Every row comes from one small tree of marks. Brackets hold a mark, then the marks that hang from it, in the order of their numbers. Every link used is in the known rows. Which tree was each row made from?
Known rows
(K354 (K298 (K668 K703 K934)) K884): [  7  10 -25  -8  17  -1 -16 -13 -22  -3   9  -2 -11  -7   0   7   8  16
 -26  11  -6   6   0   8 -12   9   9   2  20  -9 -15  10 -20   3  15  -6
   6  -5  -4   3   3 -18   8   5  -6   2  17   4  -2   1  -4  -8   2   4
  10]
(K884 (K354 (K298 K668))): [  0   5   1 -22   4   0  -8  -5  -5  -4   6   3  -9  -1  -8 -10  -2   0
 -10   1  -7   6   0  -6  -2  -9   3  -7  13   2  -8  -4  -5  -3 -13  -6
  12 -11  -3  -1  -3  -5   9  14  -2   3   1  15  -2  -3   0  -3   1  17
  -1]
(K614 (K539 K703)): [ 13  -2 -13 -10   2  -1  -5  -2  -5 -17  -1 -15   8 -21   3  -1  -2  -8
   6  -1  17  -6  -1  -8  17  -2  -1  -5   3   0  -4   4   0   3  -1   2
  -7  -9  -4   5   6  -2  -4  20  -6   6  13 -16   1 -21 -10   4 -12   4
  -7]
(K703 (K539 (K884 K354))): [ -1   1  -4  -9   5  -6   5   2   3   2  11   4  -2  -8  -1 -11   3   9
 -14   8  -6   7   4  -7   1 -14   5  -5   9   5   1   6   0  -5  -1  -4
  14   6   1 -21  -7   8  17  18 -19 -11  -6  -1   5  10   4   6   8  18
   7]
(K934 K668): [ -2   2  -8   2  -1  -3   3  -4  -1  -6   1  -2  -3  -3  -4   3  -1   2
   1  -2   6   6   3  15   3   3   5 -16  -6  -4  -1  -3  -5   2   7   5
  -4  -3  -7   0   8  -4  -1   5   7   2  -4  16  12   5  -1   0   5   3
   7]
(K614 K194 K539): [  6  -5 -16 -14  -3 -19   7   0  -3 -11   6 -12  36 -21   1  -5  -8  -3
  11  -9  10  10  -5  -6  11   6   8  -6  14  -4  -5   3  -4  -1  -3  -5
  -1   6   1   4   8 -17   3  16  16   4  21 -10   6  -4   1   1 -15  -3
 -17]
(K934 (K668 K703 K862)): [ -4  10   3  14  18  -5  -9 -14 -12  -3  -9 -11  -6  -6  -6  14   9   1
 -10  10  -1   8   9  26  -6  -4   3  -1   6  -6  -8  17 -19   3   2   6
 -22  -2  -1  -9  -1 -16   1   8  -3  11  -1   3  22   4  -5  12   4  12
  11]
(K884 (K354 (K298 (K668 K862 K934)))): [  1  12   5  -9  13   8 -29 -14 -10   7  -2  -4 -17  -6  -6   5   4   2
 -14   5   1   9   9  -4  -2 -10   6  -4  13  -6 -16  11 -34   2  -3  -8
   5  -4   3  -8 -20 -10  11  15  12  -7   8   7   8   3  -2   9  10  23
   5]
(K539 (K614 K194) (K703 K668)): [ 11   0 -20 -11   7 -11   0   7 -12   2  18  -4  30  -8   7 -10   0   1
   1   7   1  -5  -9 -12  -1   3   5   0  10   7   2  10  -4  -3  -9   7
  10 -17  -6  -7  -1  -3  -4   5 -10  12  18 -10  -3 -21  -7   3 -13   7
   8]
(K884 K354): [ -1  -2   1  -3   2  -3   3   3   6  -2   3  -1  -5   2  -3   1   0  -6
  -3  -2  -3   3   1  -8   2 -11  -7  -2  -1   5  -3   5  -4  -2  -5  -3
  -1  -9   5  -9  -6   2  11  12  -2  -1  -5   0  11  -2   1   3   1  11
  -1]
(K934 (K668 (K703 K539) K862)): [-13   3   8  13  22  -3  -3 -11  -9  -8  -8  -3  -5  -5  -7  14   6   1
 -11  20 -10  20   8  29  -9  -7   8  -4  12  -7  -4  16 -15   1   1   4
 -16   5   1 -19  -2 -11   0   6 -13  11   0   2  20  16   2   9   2  11
  12]
(K298 (K668 K703 K862 K934)): [  3  14  -3   3  15   2 -31 -27 -10  10  -6  -7  -6 -22  -1  14   0   7
  -8   6  -5   9  12   8 -15   2   7   4  12  -8  -8  18 -37   1   7  -1
  -6   2   7  -7 -11 -14  -3  -4   6   6  14  -9   0  -2  -2  13   8   2
  13]
(K298 (K668 K703)): [  3   4  -4 -10  10  -3  -9 -16  -4   0   0   2   0 -13   3  -1  -5   6
  -5   5 -16   5   6   2 -14   0   7   1  11   0  -2   4  -7  -2  -4   5
   2  -5   2  -2   0 -10  -1  -3  -8  12   4   3 -11  -6   1   4  -1  -7
   7]
(K539 (K614 K194) K884): [ 14  14 -24 -12   0 -17   5  -5  -6  11  20 -12  35 -13   3 -13   4  17
  -3  -1   1  -4   4  -5  -2  10  14  -5  16   3  -1   8  -1  -5  -2   5
  20   0  -3  -7   3 -13  11   9   2  -5  20 -12   4  -2   0   5  -1   9
  17]
(K354 (K298 K668) K884): [  0   1 -10  -8   5   2  -1  -6 -14  -7  11   3 -11  -1  -2   0   4   4
 -22   2   0   1  -3   1  -2  -2  16  -5  15  -4  -7   0   0   5  -2 -10
   7  -4  -5  13   6  -8   9   5   2   5   4  18  -9   0  -5 -14   0   5
   2]
(K539 (K614 K194) K703 (K884 K354)): [ 18  15 -27 -22  10 -12   0   0  -3   1  25 -19  27 -14   3  -4   4   7
  -3   0   9 -10   1 -17  11  -5   5 -12  18   6  -5  12  -4  -5  -4   9
  15 -19  -3 -17   0 -14  18  28 -12  -3  14 -16  12 -19 -12  13  -4  23
  14]
(K703 (K539 K614 K884) (K668 K934)): [  7   7 -24  -2   1  -3  -3   5 -14  19  25   7  10 -14   6 -18  10  25
 -18  20 -10   5   3   0 -20   5  14  -3  10   0  10  13 -16  -9  13   4
  36  12  -5 -22 -13  25   2   1 -11 -11  20  -6  -1   2   4   2  12  15
  24]
(K703 (K668 K934)): [  5  -4 -14   6   0   0 -14   4  -6  14   7  10  -1  -2   3  -6   1   5
  -3   3  -2   6   2   0  -8   1   1   0  -9   0   3   6 -19  -4  11  -5
   9   5  -2  -8  -8  14  -4  -5   8  -3  10   3  -2  -6   3  -2   5   2
   0]
(K884 (K354 K298)): [  0   1   0 -12   6   2   1   6  -6  -3   2  -4 -12  13  -4  -7   5  -6
 -11   4  -1   6  -3  -3   2  -9  -8  -1   7   6 -12   5   0   0  -9  -8
   8 -11   0 -10  -5  -2  15  20  -5  -1   0   6  12  -2   0  -3  -2  21
  -7]
(K884 (K354 (K298 (K668 K934)))): [  5   9 -12 -20   2   2 -18  -8  -6   1   6  -1 -13  -3  -2   0  -3   3
 -12   0   0   4   6  -6  -5  -1   2 -10   9   0 -11   4 -24   1   1 -11
  16 -11  -3  -7 -10  -7   7  14   7  -6   9  11   6   0   0  -1   8  19
   2]
(K354 (K298 (K668 K703)) K884): [ -2   5 -15 -10  19  -2  -2  -8 -21 -10   7  -2 -10  -7  -5   2   7   7
 -26  10 -13   8  -6   8  -8   3  13   6  22  -7  -9   7  -1   2  -6  -6
   4  -9  -4   5   9 -17   9   9 -15  13   5   8  -8  -5  -3 -10  -4   1
   7]
(K298 K668): [  1   5  -1 -13  -2  -1  -6 -11   1  -2   3   7   0 -13  -3  -2 -10   4
   0  -3  -6   2   3  -1  -6   3  10  -6   4   0   0  -5  -3   2  -2  -2
   6  -1  -1   4   2  -4  -3  -9   4   3   3  11 -12  -1   1   1   4  -5
   3]
(K539 (K703 K668) K884): [ 18   5 -15  -7  14   8  -7   6  -7   7  13   4   4  -6   5 -24   3  12
 -10   9   5 -13   8  -4   4  -8   9   3  -5   6  -1   7   2  -6   0   2
  12  -3  -9  -3   0  19  -1   7 -20   1   2  -2 -10 -27  -8   5   2  10
  11]
(K539 K614 (K703 (K668 K862 K934))): [ 11   8  -6  10  11  10 -24  -4 -15  18   7 -10   3 -13   5   6  14   4
  -5  16   5  -7   6   0  -6   0   3   5   6   1  -2  21 -29  -1   8   8
   2 -14   0 -10 -19   7  -6   4  -1   4  19 -16   8 -20  -9  11   5  15
  23]
(K539 K614 K703 (K884 K354)): [ 19  15 -21 -15   4   1  -1  -1  -2   2  21 -18   6 -11   3  -6  11   8
  -8   4   5 -15   6 -13   5  -5   1  -3  10  10  -8  12  -2  -4   0  11
  12 -23  -5 -15  -7   3  18  25 -21  -4   7 -11   6 -21 -10  11   5  26
  21]

Write each row's tree
[  5   8 -22  -8  18  -7 -11  -4  -3   4  15  -5  -8  -9   0  -1   7  15
 -21  16 -11   9  10   0  -8 -11  -1   0  12   3  -5  18 -22  -8  13  -3
  14   6   2 -31 -11   1  19  16 -26 -10   7 -17  11   7   3  10  11  16
  14]	(K668 (K703 (K539 (K884 K354))) K934)
[ 12   2 -10  -5   6   1  -2   7 -10   6  16   0  12  -6   1 -11   7   2
  -5  13  -1  -6  -5  -6  -3  -1   1   5   2   7   4   7  -1  -2  -3  13
   9 -19  -6  -2  -4  13  -5   5 -14  12  13  -5  -1 -23  -7   5  -7  10
  18]	(K539 K614 (K703 K668))
[ -8   3 -23  -5  12 -24  14  -4 -13  -7  13  -6  29 -11  -2   8   0   4
  -8  15 -11  21  -7  16 -11   9   7 -14  24  -5  -2  13 -10  -4   2  11
   6  -5  -5 -20   7 -22   6  12 -15  12  16   1  19  15   3  -1  -6   9
  17]	(K934 (K668 (K703 (K539 (K614 K194)))))
[ -5  10  -5   8  25  -3  -3 -16  -9   2  -1  -8  -3 -13  -6   1  10  15
 -21  22  -9  14  17  29 -10  -7  16  -2   9  -8  -4  17 -13  -4   5   6
  -3  14   1 -20  -1  -5   9   9 -21   1  -1   0  18  13   0  17  10  15
  19]	(K934 (K668 (K703 (K539 K884)) K862))
[ -6  -7   6  17  14   5 -16   0 -10  12  -1  12  -4  -4   0   0   8   2
  -9  20  -5  13   5   5 -15 -10   7   8   4  -5   4  16 -27  -3   4  -6
   0  18   2 -19 -20  15  -5  -7   1   1  11  -3   2  13   6   6  11   8
   6]	(K703 K539 (K668 K862 K934))
[ 18  12 -14   9  16  13 -29  -6 -18  17   5  -7  -2 -16   5 -10   9  16
 -12  11  11 -12  19   3   2 -12  13   5   0  -2  -6  18 -24   0   7  -1
   2   3  -1 -11 -14  12  -1   3  -3  -6  12 -12   1 -22 -11  18  12  15
  16]	(K539 (K703 (K668 K862 K934)) K884)
[ 14   4 -10   4  11   5 -23  -4 -14   2   1 -11   3 -23   2  -2   3  -2
   2   4  13   2   6  -3   5  -2   7   3   4  -1  -7  20 -29   2   7  -4
 -12  -2   1  -5 -12   4 -10  12   6   4  23 -19   4 -25  -8  14  -1  11
  -3]	(K614 (K539 (K703 (K668 K862 K934))))
[  2   7 -20  -6   5   5 -13  -9 -16  -4  10  -1 -13  -7  -1   6   4  12
 -20   0   4   1  -3   1  -6   9  16  -4  14 -12  -8   1 -17   6  12 -10
  13  -1  -6   8   2 -12   8   2   9  -3  10  13  -3   2  -6  -9   6   7
   5]	(K354 (K298 (K668 K934)) K884)
[ 14   9 -15 -12   9   4  -6  -1   2  -4  12  -9  -3 -10   0  -5   4   4
  -5  -1  10 -14  11 -10  13 -16  -1  -6   3   7  -6   8  -1  -3   0   2
   4 -13  -1 -11  -1   1  15  23 -22  -7  -3  -9   6 -18  -8  11   6  19
   6]	(K539 K703 (K884 K354))
[ -3   4   5  -2  14   8  -9 -13 -19  -2   2   0 -14  -6  -9   7   9   2
 -23   5   0   5  -1   6  -2  -3  23   5  20  -7  -8   8  -9   8  -8  -7
  -5  -1   1   9  -3 -11   9   7   5   8   5  15  -2   2  -6  -5   3  11
   4]	(K354 (K298 (K668 K862)) K884)
[ -5 -11 -10  -9   4 -20  14  10  -9   5  16  11  31  -3   4 -12   2  -1
  -4  14 -13  16 -10  -6 -15   4   9   1  16   4   9   6  -6  -7  -9   2
  19   7  -4 -16  -5   5   0   1  -6  11  18  -3  -1   6   5  -3 -10   3
   6]	(K703 (K539 (K614 K194)) K668)
[ -9   1  -1 -11   9  -4  -6 -13  -8  -8   3  10  -3 -13  -1  -4  -8   4
  -9  13 -21  18   0   4 -18  -5   9   4  19   1   2   1  -7  -3  -3   0
   8   5   1 -12  -1  -5  -2  -6 -22  15   2   1 -10  10   6   1  -1  -4
   7]	(K298 (K668 (K703 K539)))
[ 14  16 -25 -23   9 -13   7   5  -8  11  21 -18  23   0  -2 -19   9  10
 -15   3   1   1   0 -12   2   0   6  -9  25   5 -13  13  -2  -5  -8   0
  26 -10  -5 -16  -4 -14  21  33  -4  -7  16  -7  14  -3  -5   4  -3  29
   9]	(K539 (K614 K194) (K884 (K354 K298)))
[ 18  18 -21 -11   3   4  -3  -2  -9   4  18 -17  12 -15   6  -8  11  12
  -6   7   7 -19   4  -7   2   1   7   1  11   5  -1   7   1  -1   6  12
  18 -14  -8  -4   2   1   4  11 -19  -2  14 -14   3 -21 -11   9   2  12
  26]	(K539 K614 K703 K884)
[ -4  10  11  -1  19   0 -18 -22  -8   3  -7  -4  -3 -15  -2   6   3   4
  -7   6 -15  11   8   6 -14  -6  11   9  16  -2  -7  12 -19   0  -7   1
 -11   0   6  -3  -6 -11  -1  -4  -5  14   4  -2  -7  -4   0  15   3   0
  10]	(K298 (K668 K703 K862))
[ 13  13 -25 -15   5 -19   9   2   4  10  24 -12  29 -12   4  -7   5   8
  -3  -2  -2   0   4 -13   1   0   6 -10  19   7  -4  10  -9  -5  -3   1
  20  -6   1 -17  -4 -10  21  23  -1  -9  17  -8  12  -3  -3  10   0  19
  12]	(K539 (K614 K194) (K884 K354))
[ -7   3 -14  -9   7  -4 -17 -16  -8  -2   4   6  -6 -14   2   6  -5  10
 -11  12 -15  14   4   3 -17   3   6  -3  16  -8   0   6 -24  -6  12  -4
  13   8   0 -14  -6  -8  -2  -8 -14   4  11  -5  -6  11   3   2   2  -2
  11]	(K298 (K668 (K703 K539) K934))
[ 24   7 -34 -23   9 -19  -1  -3   1 -15  18 -20  28 -30   1 -11  -8   0
   4  -7  18  -4   2 -18  22  -7   5 -12  17   4 -11   8  -3  -4  -3  -3
   1  -7   0 -10   5 -13  15  39  -7  -2  17 -20   9 -25 -13  15  -9  18
 -11]	(K614 K194 (K539 K703 (K884 K354)))
[  8   3  -5  10  15  14 -27  -5 -14   8  -2  -1  -8  -9   6   6   6   2
  -5  14   9  -4   9   2   1  -6   3   8  -5  -2  -5  17 -29   0   7   0
 -11  -4   3  -8 -17   5  -9   2   2   4  11 -10   3 -18  -9  12   4  11
  10]	(K539 (K703 (K668 K862 K934)))
[-13   2  15   0  19   1 -14 -20  -9  -1  -9   7  -6 -15  -3   5   1   4
 -12  15 -21  18   8   8 -15  -8  13   9  24  -4   0   9 -15   0 -12   3
  -7  10   8 -14 -10 -10   1  -5 -18  15   5  -3  -7  10   5  12   1   3
  11]	(K298 (K668 (K703 K539) K862))
[ -3   8   1   2  27   3 -13 -15 -23  -5  -2  -6 -12  -6  -5   7  14   5
 -28  13 -11  10   3  11 -10  -5  17  10  27  -6 -12  19 -14   3  -9  -5
  -9  -6   3   2   1 -21  14   6  -7  16   7   2  -3  -2  -2   1   1   8
   9]	(K354 (K298 (K668 K703 K862)) K884)
[ 13   4 -30  -9   7  -8 -12   3 -13   9  20  -5  28 -12   8  -5   2   3
   3   7   9  -5  -6  -8   0  12   2  -1   8  -1  -3  12 -21  -4   9   6
  13 -13  -7 -12  -3  -3  -4   7   2   4  30 -14   3 -18  -9   1  -7  10
  14]	(K539 (K614 K194) (K703 (K668 K934)))
[  1   5  -4 -22  16  -2 -10  -8 -11  -6   1  -2 -12   1  -6  -9   1   4
 -17   8 -15  15   3  -2 -10  -7  -1   2  19   4 -14   8 -10  -2 -14  -4
   8 -17  -5  -8  -3 -13  11  17 -16  11   1   3  -1  -7   2   1  -4  16
   3]	(K884 (K354 (K298 (K668 K703))))
[  3   9 -24   0  14  -4 -14  -6 -10   6  10  -5  -1 -13   4  -3   7  22
 -16  20  -8   5   9  10 -11   2   3   2  13  -5  -4  13 -15  -8  20  -1
  18  15  -1 -22  -4  -1   8   1 -26  -9  10 -22   2   6   1   9   9   9
  16]	(K668 (K703 (K539 K884)) K934)
